What can hang from each mark
j_93: j_786
j_898: j_74
j_803: j_590 j_764
j_764: j_132 j_154 j_898
j_590: j_939
j_132: j_154
j_812: j_803 j_939
j_154: j_132
j_939: j_590 j_812
j_786: j_154
j_74: j_898

Each row was made from one small tree. The marks that hang from a mark follow it in brackets, in the order of their numbers. Every link used is in the known rows. Write each row's tree.
Known rows
j_803(j_590(j_939(j_812)) j_764(j_898)): [ -7   5 -25  -5  37   9 -23  21  -7 -19 -13 -16  -1  -4  12  19 -79 -16
  -8  -5  21  -7]
j_803(j_590(j_939) j_764(j_132 j_154 j_898)): [-24   9  16 -49 -25  32 -24  35 -48 -39 -43 -20   7  21  20  36 -53 -27
 -29 -34  12 -20]
j_590(j_939(j_812)): [ 14   9 -21  18  44  22  10   3  45   8  39  -6   4 -16  -6   7 -11  -4
  52   0   3  41]
j_93(j_786(j_154)): [  7   6  -7  17  60 -40  49 -38  44  17 -14   5   3 -19  12 -68  31  29
  24   3 -20  23]
j_812(j_939(j_590)): [ 25 -16 -29  26  19   3  18 -33  42  26  41   9  15 -27   0 -17  31   4
  38  22   8  34]
j_939(j_812): [ 15  18 -13  30  13   6  16 -15  65  26  37  18  -3 -17  13   2   8  11
  25  13  -4  53]
j_590(j_939(j_812(j_803(j_764(j_154 j_898))))): [-16  15  33  25 -18 -20   9  17 -22 -15 -20  -3  -6  28  -4   3 -51 -20
  29 -20  -4 -17]
j_803(j_590(j_939) j_764(j_132 j_154 j_898(j_74))): [-30   9   4 -91 -23  51 -18  40 -42 -48 -42 -25  -1  43  14  42 -52 -28
 -36 -34  22 -30]
j_590(j_939(j_812(j_803))): [ 19  -2  -4  36  38   0  15  -5  31  20  31  -5   1   1 -23  -6  27   6
  63   2  -6  17]
j_812(j_803 j_939(j_590)): [ 26 -30 -13  45  11 -19  25 -39  28  38  34  10  11 -13 -17 -31  69  14
  50  24  -6  16]
j_803(j_590(j_939) j_764(j_132(j_154) j_898(j_74))): [-15   9  13 -68  26  45  -6  32 -24 -61 -10 -19  -3  25 -13  26 -48 -15
 -23 -23  15 -34]
j_154(j_132): [ 20 -13  -3   2   3  19   3 -11  23  32  53   9   4 -38 -24  -7  55  27
  -7  10  -5  42]
j_939(j_590 j_812(j_803(j_764(j_132 j_898)))): [  4  -7  25  22   0   0  18 -22  -8   5 -21  14  15   9  19  13 -51 -17
  -1   3  -3  11]
j_803(j_764(j_154(j_132) j_898)): [-13   5  34  -8 -54   0  -8  12 -28  -5   1  11  -1 -13  -3   6 -22   3
 -39 -11  -1   5]
j_812(j_803(j_590(j_939) j_764(j_154))): [-14   3 -13  10 -17 -21 -23  12 -31  -7 -19 -10 -12  33  -4  -6  42 -10
   7 -11  -7 -35]
j_74(j_898): [ 24  -7   4  25  -6 -24  -9  -2  54  19  25   1 -12 -13   1  -7  49  36
 -10  39 -14  23]
j_803(j_764): [ 11  27 -19  30  11 -12  -4  -2  19   9  16   2 -20 -14  -4 -10  52  18
 -18  21 -12  16]
j_764(j_154): [ -4  24   6  24 -32  -7  12  -4  42  14  18  15  -7  11  19   0  51  10
   8  -1 -13  37]
j_803(j_590 j_764(j_132 j_898)): [ -9   8   4 -30  -5  17 -19  19 -27 -12 -28  -9  -1  -8  22  23 -14   3
 -64  -3   3  -6]
j_786(j_154): [ 14  15  -9  35  35 -24  22 -28  41  17  -5  10   1  -5   9 -17  44  31
  17  10 -22  30]
j_803(j_590): [  8   1 -36  14  17   1 -14  -5  36  24  20   5  -4  -3  20  -2  58  20
 -17  14  -2  27]
j_93(j_786): [  5   9 -15  13  42 -16  37 -17  47  22  26   0  -5 -33   5 -56  57  26
   8  11  -8  36]
j_898(j_74): [  8  15 -24 -10  14  25  11  -5  55  17  33   3 -18  11   0  -3  68  26
  -4  17  -4  32]

Which tree is each row?
[-10  -8 -21 -34 -19  24 -33   6 -18 -12  14   8  12  -9 -11  18 -73 -33
  10 -19  18  -9]	j_803(j_590(j_939(j_812)) j_764(j_154(j_132)))
[ 20 -16 -13  60  22 -16  27 -47  55  43  29  29  14  14  19 -12  21  -4
  46  23  -9  41]	j_939(j_590 j_812(j_803))
[  9 -20 -24  20  37  -5 -13   4   0  18  12 -18  -1  11 -17 -10  77  15
  21   3  -5  -7]	j_812(j_803(j_590(j_939)))
[ 11 -26  26   2 -13  -4  20 -14 -36   2 -15  -4  17 -13 -10  -6  -2  -2
   2   6   1 -13]	j_812(j_803(j_764(j_132 j_898)) j_939(j_590))
[ 10 -25   5  38   1 -34  12 -20 -19  11  -6  -1   4 -11 -10 -28  13   5
   9  20   0 -16]	j_812(j_803(j_764(j_898)) j_939(j_590))
[  -5   12   21  -24   28   27   -2   23  -13  -51   -5   -6   14   -6
   -1   32 -107  -29    3  -24   15  -17]	j_803(j_590(j_939(j_812)) j_764(j_132(j_154) j_898))
[  0 -17  -2   1 -12 -34 -11   6 -34   8 -20 -11 -10 -16 -18 -23  27  20
 -20  12   2 -41]	j_812(j_803(j_590 j_764(j_898)) j_939)
[ -7   5 -26  -5  37   2 -29  29 -27 -21 -19 -28  -5  -1   8  10 -19   1
 -32  -1  11 -15]	j_803(j_590(j_939) j_764(j_898))
[ 10   9 -10  32  33 -13   5  -1   3   5  14  -7 -13  -4 -29  -9  10  -1
  42   5  -9  -4]	j_590(j_939(j_812(j_803(j_764))))
[-12  -3   6 -54 -14  23  -3   4 -16  -6 -33   2  -7  30  12  22 -37  -6
 -35  -6   7 -22]	j_939(j_812(j_803(j_590 j_764(j_132 j_898(j_74)))))
[ -7  -4  17 -12 -13  -3  -8   4 -23   3 -33   5   1   3  18  19 -39  -5
 -32  -3  -4 -14]	j_939(j_812(j_803(j_590 j_764(j_132 j_898))))
[ -2   9  -3  54 -30 -33  15 -38  23  15  -2  38   3  34  26  -8 -14 -25
  32  10 -11  12]	j_939(j_590 j_812(j_803(j_764(j_154))))
[ 18 -27 -19   9  -4 -19  -2 -12  11  34  19   1  -1 -16 -23 -28  86  26
  17  14  -4 -12]	j_812(j_803(j_590) j_939)
[ -21  -12    4  -38  -24   22  -30   20  -37  -23   -6    2   16   -4
   -3   23 -113  -33  -10  -29   24  -16]	j_803(j_590(j_939(j_812)) j_764(j_154(j_132) j_898))
[  1  11 -26 -39  22  43 -19  11  -7 -18  -1 -12   6 -12   0  30 -55 -27
   3 -11  14   2]	j_803(j_590(j_939(j_812)) j_764(j_132))
[  2  14 -22 -29  -6  19 -19   3  -6   0  -7  -1  -7 -11  12  14  27   2
 -45   8  -4   3]	j_803(j_590 j_764(j_132))
[-31  17  14 -79 -56  37 -12  20 -23 -29 -42  -2  -7  41  35  34 -33 -14
 -61 -20  11 -19]	j_803(j_590 j_764(j_132 j_154 j_898(j_74)))
[ 11 -14 -27   7  -9 -32 -11  -7 -18  18   1  -3 -13 -20 -28 -29  68  21
   0  18  -5 -35]	j_812(j_803(j_590 j_764) j_939)
[ -4 -25  53  -9 -73 -19   5   6 -54   4   0   5   0 -24 -46 -22   6   7
  -1 -12  -1 -33]	j_812(j_803(j_764(j_154(j_132) j_898)) j_939)
[ 20 -18 -21  40   5 -31  13 -34  -1  19  16   6   1 -19 -19 -33  52   8
  29  29  -8  -8]	j_812(j_803(j_764) j_939(j_590))
[ -8  10  22 -26  26  21  -9  29 -33 -53  -8 -19   6   0 -10  22 -47 -11
 -21 -21  10 -27]	j_803(j_590(j_939) j_764(j_132(j_154) j_898))
[-13  -8  30 -47 -50  37   6   6   8   2  18  12   3  14  -5  12  -5   9
 -21 -17   9  20]	j_764(j_154(j_132) j_898(j_74))
[-24   0  12   6 -14 -25 -22  27 -50 -17 -38 -18  -7  38   5   2   3 -10
 -11 -20  -2 -41]	j_812(j_803(j_590(j_939) j_764(j_154 j_898)))
[  5  16  61   8   1  16  31   9  24 -18  20   5   7  -9  -2  14   2  14
  -5  -9 -10  25]	j_764(j_132(j_154) j_898)
[-17  -7  19  -3 -61 -40 -10  10 -40  -1 -34   1  -7   6  -3 -16  11   3
 -13  -4   1 -46]	j_812(j_803(j_590 j_764(j_154 j_898)) j_939)
[-15   2  47  17 -45  -5  23 -20 -12  -5 -34  24  18  34  35  22 -69 -36
   8 -12  -3   7]	j_939(j_590 j_812(j_803(j_764(j_132 j_154 j_898))))
[  1  13 -51   0  40   9 -25   7  12  -9   6  -8  -4  -8   1  10 -40 -18
   8   5  11  -2]	j_803(j_590(j_939(j_812)) j_764)
